Each row was made from one small tree. The marks that hang from a mark follow it in brackets, in alphabetical order. Every link used is in the known rows. Write each row's tree.
Known rows:
goted(dudot(nomu pagifop(tokaz(bibugel)))): [-4.49  2.01  1.51  1.04  0.29 -5.47  3.87 -3.11  0.48 -1.52 -0.87  2.34
  2.98  5.19  1.33 -0.99  2.93  1.62  0.54  1.68 -2.00  0.38 -3.91]
dudot(nomu(tokaz(goted))): [-2.95 -0.18  2.82  0.56 -0.50 -0.69 -0.95 -4.19  1.66  2.65 -0.90 -2.03
  2.55 -0.57 -0.20 -0.93  0.63  2.76  0.98  2.44 -0.16  3.23  0.80]
bame(dudot(nomu)): [-1.67 -2.14 -0.31 -1.30 -2.01 -0.06  0.16  0.65 -0.32 -1.37 -0.44  0.24
  0.66 -3.15  0.19 -1.83 -0.43  3.98 -0.45  0.45  0.00  1.30 -2.79]
nomu(tokaz): [-0.40  1.25  0.69  0.25 -0.23 -1.47 -0.04 -1.57 -0.76  2.98 -1.66 -2.43
  1.13  0.14 -0.94  0.11  1.11  0.65 -1.08 -0.38 -1.11 -0.59  1.45]
dudot(goted nomu(tokaz(bibugel)) pagifop): [-0.85  1.85  1.23  1.08 -0.91 -4.43  3.11 -4.59  0.46  2.09 -1.95 -0.74
  5.65  2.92 -0.16 -0.39  3.71  0.68  0.07  2.77 -0.84 -1.44  0.22]
tokaz(bibugel goted): [-1.55  0.55  2.38  1.01  2.80  0.25  0.68 -3.65  0.26  0.54  2.81  1.62
  1.10  2.83  1.12  0.08  0.27  0.47  1.34  3.32  0.49  0.15  1.96]
rerep(dudot(nomu(tokaz(goted)) pagifop)): [-3.53  0.04  3.29 -1.77 -3.18 -3.29  1.60 -4.07 -0.89  0.70 -4.42 -0.92
  2.40 -1.28 -0.83  0.40  0.90  0.78  1.57  0.48 -2.29  5.12 -0.06]
goted(dudot(nomu)): [-3.79 -1.18 -0.27 -0.43 -1.44 -2.49  0.52 -1.56  0.61 -0.43 -0.56  0.13
  0.34  0.39  2.16 -3.29  0.20  1.22 -0.32  1.80  0.75  2.15 -3.11]
dudot(nomu(tokaz)): [-1.37  0.56  1.22 -0.93 -0.15 -1.25 -0.01 -2.77  0.48  2.08 -1.51 -2.80
  2.69 -0.88 -0.34 -1.55  0.75  2.23  0.01  0.93 -1.34  1.39 -0.15]
nomu(tokaz(bibugel goted(dudot(pagifop)))): [-5.47  3.99  4.35  1.94  1.10 -5.62  3.67 -4.55 -1.25  3.01 -2.56  0.45
  3.74  4.45  1.55 -0.36  3.19  0.13 -0.39  2.89  0.16 -0.13  0.39]
goted(dudot(nomu pagifop(tokaz))): [-4.96  1.47  0.73  0.85 -2.18 -5.11  1.97 -0.97  1.66 -2.09 -3.52  1.26
  1.52  2.79  0.62 -0.49  2.17  1.70  0.51  0.28 -1.36  1.81 -5.18]
goted(dudot(pagifop(tokaz))): [-4.41  2.45  0.86  1.73 -2.07 -5.15  2.04  0.89 -0.09 -1.27 -3.48  1.61
  0.61  4.06  0.20  1.34  2.53  0.01 -0.15 -0.31 -0.73  0.08 -3.75]
bibugel(dudot tokaz(goted)): [-5.69 -0.09  2.19  3.35  1.67  0.81 -2.52 -0.27  3.17  2.41 -1.60  3.51
  1.51 -0.01  1.06  2.24  1.55  1.52  3.71 -2.31 -1.03  2.09 -0.76]
pagifop(tokaz(bibugel(dudot(nomu)) goted)): [-5.90  1.30  2.06  1.60  1.76  0.23  0.15 -4.95  2.67  0.56  1.75  3.61
  2.05  3.99 -0.62  1.14  2.28  3.66  3.47  1.93 -2.73  3.88 -2.04]
rerep(dudot(pagifop(tokaz))): [-1.42  0.70  0.57 -0.75 -2.97 -3.39  1.43 -0.75 -2.23 -2.59 -3.23  2.02
 -0.25  1.37 -2.01  3.60  1.77 -0.69  1.29 -2.27 -3.15  1.59 -1.84]
dudot(goted nomu pagifop): [-0.90 -0.13 -0.67  0.54 -3.39 -2.80  1.31 -0.65  2.22 -1.20 -2.78  0.99
  2.54  0.57  0.34  0.08  1.46 -0.04  0.71  0.97  0.34  0.78 -2.60]
rerep(dudot(nomu)): [-1.11 -2.85 -0.40 -2.77 -2.59 -0.58 -0.15 -2.85 -1.40 -1.82  0.06  0.37
 -0.39 -2.20 -0.21 -1.22 -0.69  0.25  1.56  0.09 -1.45  3.93 -0.81]
nomu(tokaz(goted)): [-2.66  0.66  2.99  1.40 -0.14 -0.76 -0.85 -2.78 -0.12  3.38 -1.04 -1.50
  1.13  0.73 -0.95  0.89  1.36  1.24  0.52  1.94  0.38  1.96  1.86]
rerep(dudot(goted pagifop)): [-0.69 -0.86 -0.96 -1.02 -5.06 -3.60  1.00 -0.86 -1.91 -1.23 -3.13  1.68
  0.20  0.78 -0.55  2.62  2.46 -3.02  0.81 -0.40  0.21  0.48 -0.62]

Write each row's tree:
[-6.22  0.69  3.25  2.43  0.79 -1.26 -0.10 -0.26  5.28  0.50 -4.57  3.32
  4.45 -0.53  1.09  0.71  1.41  3.51  4.01 -2.49 -2.76  3.67 -3.49]	bibugel(dudot(nomu pagifop) tokaz(goted))
[-4.96  5.48  4.25  1.20  2.29 -2.73  2.72 -3.98  0.08  4.35 -2.94  1.89
  5.17  2.92 -0.57  1.40  2.95  2.01  1.21 -0.15 -2.52  1.51  0.82]	nomu(tokaz(bibugel(dudot(pagifop)) goted))
[-3.86  3.11  0.86  0.01 -1.10 -2.57  1.37 -0.35  3.05 -0.66 -3.83  2.63
  3.11  1.83 -1.54  1.59  1.79  3.27  2.19 -2.59 -3.94  3.88 -4.68]	bibugel(dudot(nomu pagifop(tokaz)))
[-2.99  1.58 -1.14  1.26  0.25 -0.78  0.66 -2.66  0.17  1.97  1.62  3.73
  2.17  4.16 -0.15  1.04  3.34  0.02  1.84  0.61  0.00 -1.12  0.03]	tokaz(bibugel(dudot(goted)))
[-2.51  0.60  3.57  0.68  2.02 -0.96  1.08 -6.59  0.47  2.97  1.19 -1.26
  3.59  1.78  0.66 -1.73  1.33  2.32  1.18  3.92 -0.84  1.67  1.64]	dudot(nomu(tokaz(bibugel goted)))
[-5.38  2.58  2.36  2.55  2.13 -0.06 -0.01 -4.01  0.84  1.56  2.11  4.24
  1.16  5.62 -1.06  3.38  2.63  2.39  2.97  0.95 -2.02  1.91 -0.29]	pagifop(tokaz(bibugel(dudot) goted))
[-4.26  0.71 -1.31  1.76 -1.09 -1.25  0.24 -4.68  2.08  1.12  1.50  4.05
  2.15  5.50 -1.33  1.51  3.99  2.28  2.85  1.96 -1.71  1.03 -2.76]	pagifop(tokaz(bibugel(dudot(goted nomu))))
[-2.20  1.64  3.40  1.63  2.47 -0.80  1.07 -5.19 -1.23  3.94  1.14 -0.81
  2.21  2.92  0.16  0.26  1.66  0.98  0.45  3.43 -0.39 -0.57  3.18]	nomu(tokaz(bibugel goted))
[-3.68  1.10  1.05 -0.47 -2.02 -4.78  2.50 -0.41  1.19 -1.20 -3.42  0.85
  2.42  0.55  1.79 -2.84  0.93  0.93 -0.22  0.44 -0.06  2.15 -3.84]	goted(dudot(nomu pagifop))
[-2.08 -3.04 -1.48  0.26 -4.78 -0.79 -0.78 -0.11  0.00 -0.87 -0.38  1.35
  0.57 -1.76  0.28 -0.16  1.15  1.95  0.14  1.74  1.57  0.54 -2.28]	bame(dudot(goted nomu))
[-6.17 -0.95  1.99  2.63  1.17  1.28 -2.13 -1.09  4.88  1.39 -1.77  2.77
  2.59 -0.90  1.50  0.10  0.72  2.91  4.25 -1.27 -1.97  3.64 -1.87]	bibugel(dudot(nomu) tokaz(goted))
[-4.05  3.16  2.47  0.03  0.77 -5.88  4.69 -4.52 -0.68  1.82 -2.95 -0.46
  5.21  3.09  1.75 -3.16  2.76  1.52 -1.00  2.36 -1.54 -0.26 -1.39]	goted(dudot(nomu(tokaz(bibugel)) pagifop))
[-1.45 -2.03 -0.92 -1.59 -5.58 -3.56  1.09 -2.33 -0.06 -2.39 -2.96  1.66
  1.47 -0.63 -0.45  0.56  1.74 -1.61  1.28  0.14 -0.82  2.44 -1.89]	rerep(dudot(goted nomu pagifop))
[-5.66  1.91  3.15  3.44  1.25 -1.15 -0.11  1.31  3.48  1.46 -4.68  3.63
  3.69  0.45  0.73  2.67  1.89  1.35  3.70 -3.29 -2.36  1.62 -1.99]	bibugel(dudot(pagifop) tokaz(goted))
[-5.27  3.80  2.53  2.16 -0.42 -1.81  0.21 -0.56  2.58  0.28 -3.21  4.21
  1.53  3.04 -1.90  4.23  2.23  2.34  2.55 -1.63 -2.06  3.79 -2.74]	bibugel(dudot(pagifop(tokaz(goted))))
[-5.59  1.64  3.38  1.89  1.48 -3.37  1.68 -5.30 -1.92  4.22  0.75 -0.22
  1.85  4.38  1.74 -1.11  2.36  0.72  0.01  4.02  1.05 -0.23  1.65]	nomu(tokaz(bibugel goted(dudot)))
[-2.25  1.03  2.10 -1.26 -2.18 -3.14  2.35 -0.10 -0.89  0.43 -5.03 -1.74
  4.18 -2.68 -0.46 -1.03  1.30  3.88 -1.19 -0.99 -1.73  0.73 -2.21]	bame(dudot(nomu(tokaz) pagifop))
[-4.74 -1.87 -0.96  2.57 -1.25 -0.47 -2.23 -0.56  4.36  1.70 -1.73  2.85
  2.68  0.19  0.79  0.73  2.94  1.12  3.66 -1.38 -0.90  0.46 -2.91]	bibugel(dudot(goted nomu) tokaz)
[-2.89  3.04 -0.54  0.82 -2.34 -2.92  0.70  0.52  1.70  0.61 -3.93  3.33
  2.42  2.08 -1.03  2.35  2.95 -0.31  1.05 -1.86 -0.09  0.74 -2.36]	bibugel(dudot(goted pagifop))
[-1.05  1.20  0.77  0.09 -1.40 -2.82  1.53 -0.51  2.10 -2.10 -3.09  0.66
  2.72  1.05 -1.05  1.14  1.19  2.26  0.85 -0.41 -2.87  1.91 -3.70]	dudot(nomu pagifop(tokaz))
[-4.79  2.90  3.45  0.10  1.89 -1.45  3.20 -3.98  2.84  0.34 -1.66  3.55
  4.85  2.13  0.96 -0.38  1.10  2.80  2.60  0.73 -2.60  3.78 -1.49]	tokaz(bibugel(dudot(nomu pagifop)) goted)
[-2.67  1.66  3.28  2.10  0.86 -2.57  2.58 -4.28  2.33 -1.59 -0.20  2.07
  3.39  3.77  0.27  1.20  1.69  2.55  2.30  2.78 -2.10  1.86 -1.78]	dudot(nomu pagifop(tokaz(bibugel goted)))
[-3.42 -1.16  3.03 -1.37  0.00 -1.65  0.86 -8.23 -2.22  1.78  0.99 -0.50
  2.01  0.67  0.02 -0.75  1.32  1.10  1.67  3.16 -1.82  3.54  2.04]	rerep(dudot(nomu(tokaz(bibugel goted))))
[-2.48  2.24  4.25  0.65  1.65 -2.95  3.26 -5.59  1.27  2.12 -1.98 -0.96
  5.18  2.29  0.83 -0.98  1.88  2.25  0.95  2.83 -1.83  1.58  0.84]	dudot(nomu(tokaz(bibugel goted)) pagifop)
[-4.34 -0.67 -1.39  3.75 -0.79 -0.67 -2.33  1.08  2.61  2.27 -1.70  3.47
  1.89  1.49  0.36  2.20  3.33 -0.29  3.00 -2.49 -0.34 -1.36 -1.84]	bibugel(dudot(goted) tokaz)
[-1.48  1.13  0.33  2.34 -1.81 -4.02  2.66 -3.49  1.83 -1.63 -0.54  2.16
  3.80  5.08 -0.74  1.79  3.96  0.84  1.24  2.05 -1.33 -0.99 -2.08]	dudot(goted nomu pagifop(tokaz(bibugel)))
[-2.58  2.22  3.20  2.26 -1.39 -1.83  0.31 -0.90  1.52 -0.91 -2.48  2.09
  0.57  3.06 -1.48  3.48  1.56  0.89  1.12  0.02 -1.00  1.54 -1.81]	dudot(pagifop(tokaz(goted)))
[-2.47 -1.40 -0.94 -0.03 -6.19 -4.24  0.00 -2.80 -0.42 -2.70 -2.79  2.24
  0.60  1.97 -1.56  2.94  3.01 -0.84  1.88  0.04 -1.50  2.41 -3.24]	rerep(dudot(goted nomu pagifop(tokaz)))
